What can hang from each mark:
fumaz: beti goduv
sukud: goduv
beti: fumaz motaf nezi
goduv: fumaz motaf sukud tobo
karug: motaf nezi
nezi: beti karug
motaf: beti goduv karug

In the rows, 128 means zero.
Known rows, with every way that one mark hangs from another:
beti{fumaz motaf nezi{karug}}: [102 124 112 137 156 118 154 134 131 122 134  94  88  60 128 112 161 108
  87 113 132 128 163 143 170 138 164 134  62 130]
beti{motaf{karug} nezi}: [ 73 135 104 150 137 132 153 125  93 128 137 137  93  88 125 125 155 128
 104  75 130 134 155 128 150 127 138 127  62 105]
nezi{beti karug}: [118  99 171 146 153 109 150 131 112 100 138 128 126 118 127 111 141 111
  95  85 127 123  26 145 160 118 143 135 116 169]
motaf{beti goduv}: [132  98 131 139 148 121 164  83 162 102 131 166 109 116 145 121  99 138
  81 138 120 129 119 146 123 120 146 159 102 118]
fumaz{beti goduv{tobo}}: [161 145 106 114 131 150 138 104 176 115 109 179 145 124 139 118 135 156
 101 140 111 130 113 123 143 111 112 136 116 127]
beti{fumaz motaf{karug} nezi}: [ 86 144  80 155 143 139 147 146 133 126 139 128  82  73 137 108 155 136
  99  84 123 145 193 131 161 119 150 120  46  84]
beti{fumaz motaf{goduv{sukud}} nezi}: [118 117 123 117 153 128 159 124 193 121 128 105 110  81 147 129 136  71
  86 124 131 138 136 146 121 108 163 127  43 108]
karug{motaf{goduv}}: [137 108 116 130 163 109 135 112 174 111 128 160 130 158 121 135 121  71
  99 137 104 104 125 135 136 108 140 155  67 112]
sukud{goduv{fumaz}}: [119 174 142 132 135  90 140 158 144 119 148 220 148 161 105 113 157 115
  97 167  98 109 107 123  97 142 134 132 126  60]
beti{fumaz nezi{karug{motaf}}}: [132 135 108 122 164 111 152 138 151 121 125 101  92 133 110 116 138  96
  99 116 111 104 169 148 192 136 153 144  64 115]
karug{motaf{goduv} nezi}: [132 123 125 154 162  81 145 140 164 111 142 170 118 142 117 148 119  47
  95 119 103 108 108 148 143 102 140 158  52 106]
nezi{beti{fumaz} karug{motaf}}: [141 113 144 154 164 117 132 160 164 104 133 121 100 147 113 100 145  74
  98  89 102 112  78 145 188 104 158 147  76 132]
goduv{fumaz motaf{karug} sukud tobo}: [124 150 128 125 133 137 171 116 131 112 116 208  96 131 132 104 135 127
 102 148  99 136  74 117  98 142  95 128 119  73]
nezi{beti{motaf{goduv}} karug}: [111  76 164 151 160 107 147 116 125 104 138 134 116  91 148 115 152  72
  85  97 139 129   5 149 146 102 168 151  65 175]
sukud{goduv{fumaz{beti} motaf}}: [138 202 133 134 135  77 141 139 156 123 154 243 139 184 125  92 174 112
 104 190 112 123 164 135 102 140 123 134 128  33]
beti{motaf{goduv{sukud}} nezi}: [105 107 142 114 147 122 167 103 151 122 125 114 125  92 136 146 138  71
  92 114 140 129 102 141 114 115 150 133  58 129]
nezi{beti{fumaz{goduv}} karug}: [152 120 112 174 156 133 135 162 178  95 138 120 118 102 124 101 132 146
  87 103 117 122  51 140 161  89 158 118 109 170]
beti{fumaz motaf{goduv{sukud}}}: [130 103 129 123 156 152 145 135 208 109 129 126  99  66 145 126 144  67
  81 133 120 127 102 129 113  93 154 125  47 110]
sukud{goduv{fumaz{beti} motaf tobo}}: [142 197 134 104 127  82 156 117 151 124 135 250 143 193 143  85 170 112
  99 197 105 135 141 135 100 157 110 148 136  29]
motaf{karug}: [100 126 109 139 142 141 148 136 118 112 137 161  95 103 127 118 136 151
 103  94 113 123 116 117 145 119 117 116  95 104]
fumaz{beti goduv{motaf{karug}}}: [141 162  61 173 139 145 141 126 154 110 140 191  98 124 134 104 142 179
 109 129 124 123 162 122 137  94 106 108 108 103]
motaf{karug{nezi}}: [ 93 138 119 164 142 115 156 162 106 109 150 175  88  92 125 131 131 124
 101  79 114 126 103 131 150 116 113 119  83 100]
motaf{goduv{sukud tobo} karug}: [126 103 131  76 136 163 175  99 141 109 105 165  91 110 169 121 117 113
  93 112 113 132  26 123 121 114 104 124  85 116]
beti{motaf}: [ 94 112 128 158 148 130 137 126 134 114 140 140 125  84 112 133 161  92
  95 112 122 120 138 120 123 122 140 138  87 118]
beti{fumaz motaf nezi}: [ 99 138 106 152 151 112 144 138 161 125 140 110 123  81 124 117 153 103
  94 111 126 139 209 140 144 128 161 133  63  94]
nezi{beti{fumaz motaf{karug}}}: [ 97 122 120 181 144 147 127 171 146 109 146 145  87  86 138  93 163 117
  96  55 115 151  97 131 156  90 155 122  55 103]
fumaz{goduv{motaf}}: [133 140  77 193 156 112 149 122 171 100 146 152 144 137 103 125 126 143
  96 158 121 107 154 126  95 107 122 115 142 124]
goduv{motaf}: [112 126 113 167 158  95 159 113 147 105 149 149 135 137 115 119 136 113
  99 146 125 119 169 132 107 130 120 125 131  99]
fumaz{beti}: [130 137 139 116 141 124 137 117 152 117 133 166 134 113 134 119 149 124
 107 121 123 128 152 130 158 119 122 134  97 108]
fumaz{goduv{motaf sukud tobo}}: [151 134 106 145 139 146 173 103 176 100 114 148 132 144 117 128 121 117
  93 155 116 114  80 121  83 116 101 113 153 128]
karug{motaf{goduv{fumaz tobo}} nezi}: [148 144 139 133 153  68 141 127 167 119 121 233 133 148 124 133 117  48
  97 157  80 128  74 148 123 128 136 185  54  84]

Rows:
[ 96 150 102 190 150  94 170 149 107 105 161 183  80 113 124 119 134 117
  98 101 120 130 138 139 123 119 107 116 101  83] => goduv{motaf{karug{nezi}}}
[100  92 171 164 151 121 143 134 105 106 140 121 110  88 122 115 169  81
  91  75 134 123  26 139 157 114 157 142  88 169] => nezi{beti{motaf} karug}
[134 144 149 124 141 113 169 105 160 110 117 191 139 136 119 114 133  95
  99 177 101 133  90 125  80 149 107 141 136  84] => goduv{fumaz motaf sukud tobo}
[119 104 105 136 140 145 169  94 134 104 130 189  68 102 158 111 103 165
  86 109 116 133 105 138 138 110 134 147  82 108] => motaf{beti goduv karug}
[122 151 110 157 130 126 175  89 120 109 121 236  76 135 137  84 120 174
  93 152  96 151 131 133 113 155 113 164 126  61] => goduv{fumaz motaf{beti karug} tobo}
[151  90 132 127 158 130 162  87 144 105 118 154  64 138 128 121 112 103
  83 130 110  97  83 148 167 122 151 178  72 141] => nezi{karug{motaf{beti goduv}}}
[129  97 161 148 153 138 142 147 207 104 135 124 120  96 150 115 143  56
  84  95 123 143  43 144 119  76 167 130  51 127] => nezi{beti{fumaz motaf{goduv{sukud}}}}
[143 140 119 189 150 117 148 158 181 106 141 166  67 127 107 121 116  89
  84 103  90 120 171 150 167 113 148 167  66  73] => karug{motaf{beti{fumaz}} nezi}
[136 132 167 101 132 134 155 116 159 114 106 189 138 115 118 125 132  98
  99 151  93 131  53 118 104 144 112 144 119 102] => goduv{fumaz sukud tobo}
[111 103 173 162 146  83 157 123 133 108 136 174 140 112 156 126 137  41
  83  82 124 158   9 160 120 105 152 164  62 135] => karug{nezi{beti{motaf{goduv{tobo}}}}}
[119 158 126 121 138  94 179 110 129 112 142 182 136 198 136 102 153 100
  90 167 115 115 127 132  84 153 106 127 159  61] => sukud{goduv{motaf tobo}}
[139 169 126 150 147  84 133 119 164 118 142 218 142 129 122 102 151 126
 109 177 114 139 180 134 121 135 124 147 108  70] => goduv{fumaz{beti} motaf}
[ 93 130 148 191 139 102 153 174 103 104 156 175 102 119 130 120 132 112
 102  36 115 144  41 146 154  98 127 123  90 113] => motaf{karug{nezi{beti}}}
[143 143  76 145 157 122 155 138 166 112 129 105 110  89 120 116 124 164
  91 130 124 114 143 142 162 118 153 114 101 153] => beti{fumaz{goduv} nezi{karug}}
[136  96 138  89 126 180 191  74 139 105  99 178  59 114 173 112  99 142
  81 107 111 137  35 133 125 119 111 147  92 110] => motaf{beti goduv{sukud tobo} karug}
[137 147 172  94 122 154 134 111 159 128 102 203 123  89 135 119 173  78
 104 141 106 143  75 117 127 135 121 157  73  95] => goduv{fumaz{beti{motaf}} sukud tobo}
[109 118 143 171 148  89 157 156 122 101 154 189 107 117 156 121 117 102
  94  58 121 148  22 156 145  84 139 131  65 121] => motaf{goduv karug{nezi{beti}}}
[111 156  43 178 141 156 135 155 161 123 137 133  86  72 121 114 146 161
  96  94 119 133 180 126 148  96 153 110  57 109] => beti{fumaz{goduv} motaf{karug} nezi}
[121 144 110 137 138 104 168  91 132 121 127 217  91 112 143 108  98 181
  95 128 111 153 133 153 139 133 152 164  71  83] => motaf{beti{nezi} goduv{fumaz} karug}
[158 139 163  89 142 125 140 116 195 118 118 210 138 108 145 125 134 100
 103 164 112 135  75 133 123 111 130 144  68 102] => motaf{goduv{fumaz{beti} sukud}}
[135 204 151  71 117  81 157 115 131 141 121 227 156 186 146  99 161 126
 107 161 107 142 140 144 132 167 126 150 115  45] => sukud{goduv{fumaz{beti{nezi}} tobo}}
[109 131 141 109 142 118 148 104  99 131 127 124  98  77 138 119 174 107
 104 102 148 127 145 145 183 140 147 145  60 139] => fumaz{beti{motaf nezi{karug}}}
[104  94 139 135 138 134 150 108 121 112 123 177 112 116 171 103 143  94
  91  70 121 160  16 139 133 100 142 151  58 130] => nezi{beti{motaf{goduv{tobo} karug}}}
[103 134 160 191 141 109 178 168 117  97 155 164  89 135 130 119 135  83
 103  56 124 135  28 147 122  95 110 107 106 102] => goduv{motaf{karug{nezi{beti}}} sukud}
[128 183 127 133 136  74 165 123 137 116 140 231 148 192 127  96 155 106
  93 199 100 124 122 130  73 163 114 144 152  38] => sukud{goduv{fumaz motaf tobo}}
[151 124 125 117 132 167 161 115 175 105 106 145 135 120 119 138 121 122
  93 128 107 111  46 114 102 111 107 118 135 146] => fumaz{goduv{sukud tobo}}
[102 138 141 185 140  84 179 137  99 100 146 188 103 148 149 101 130 105
  98  71 117 155  53 153 133 118 109 133 116  94] => goduv{motaf{karug{nezi{beti}}} tobo}
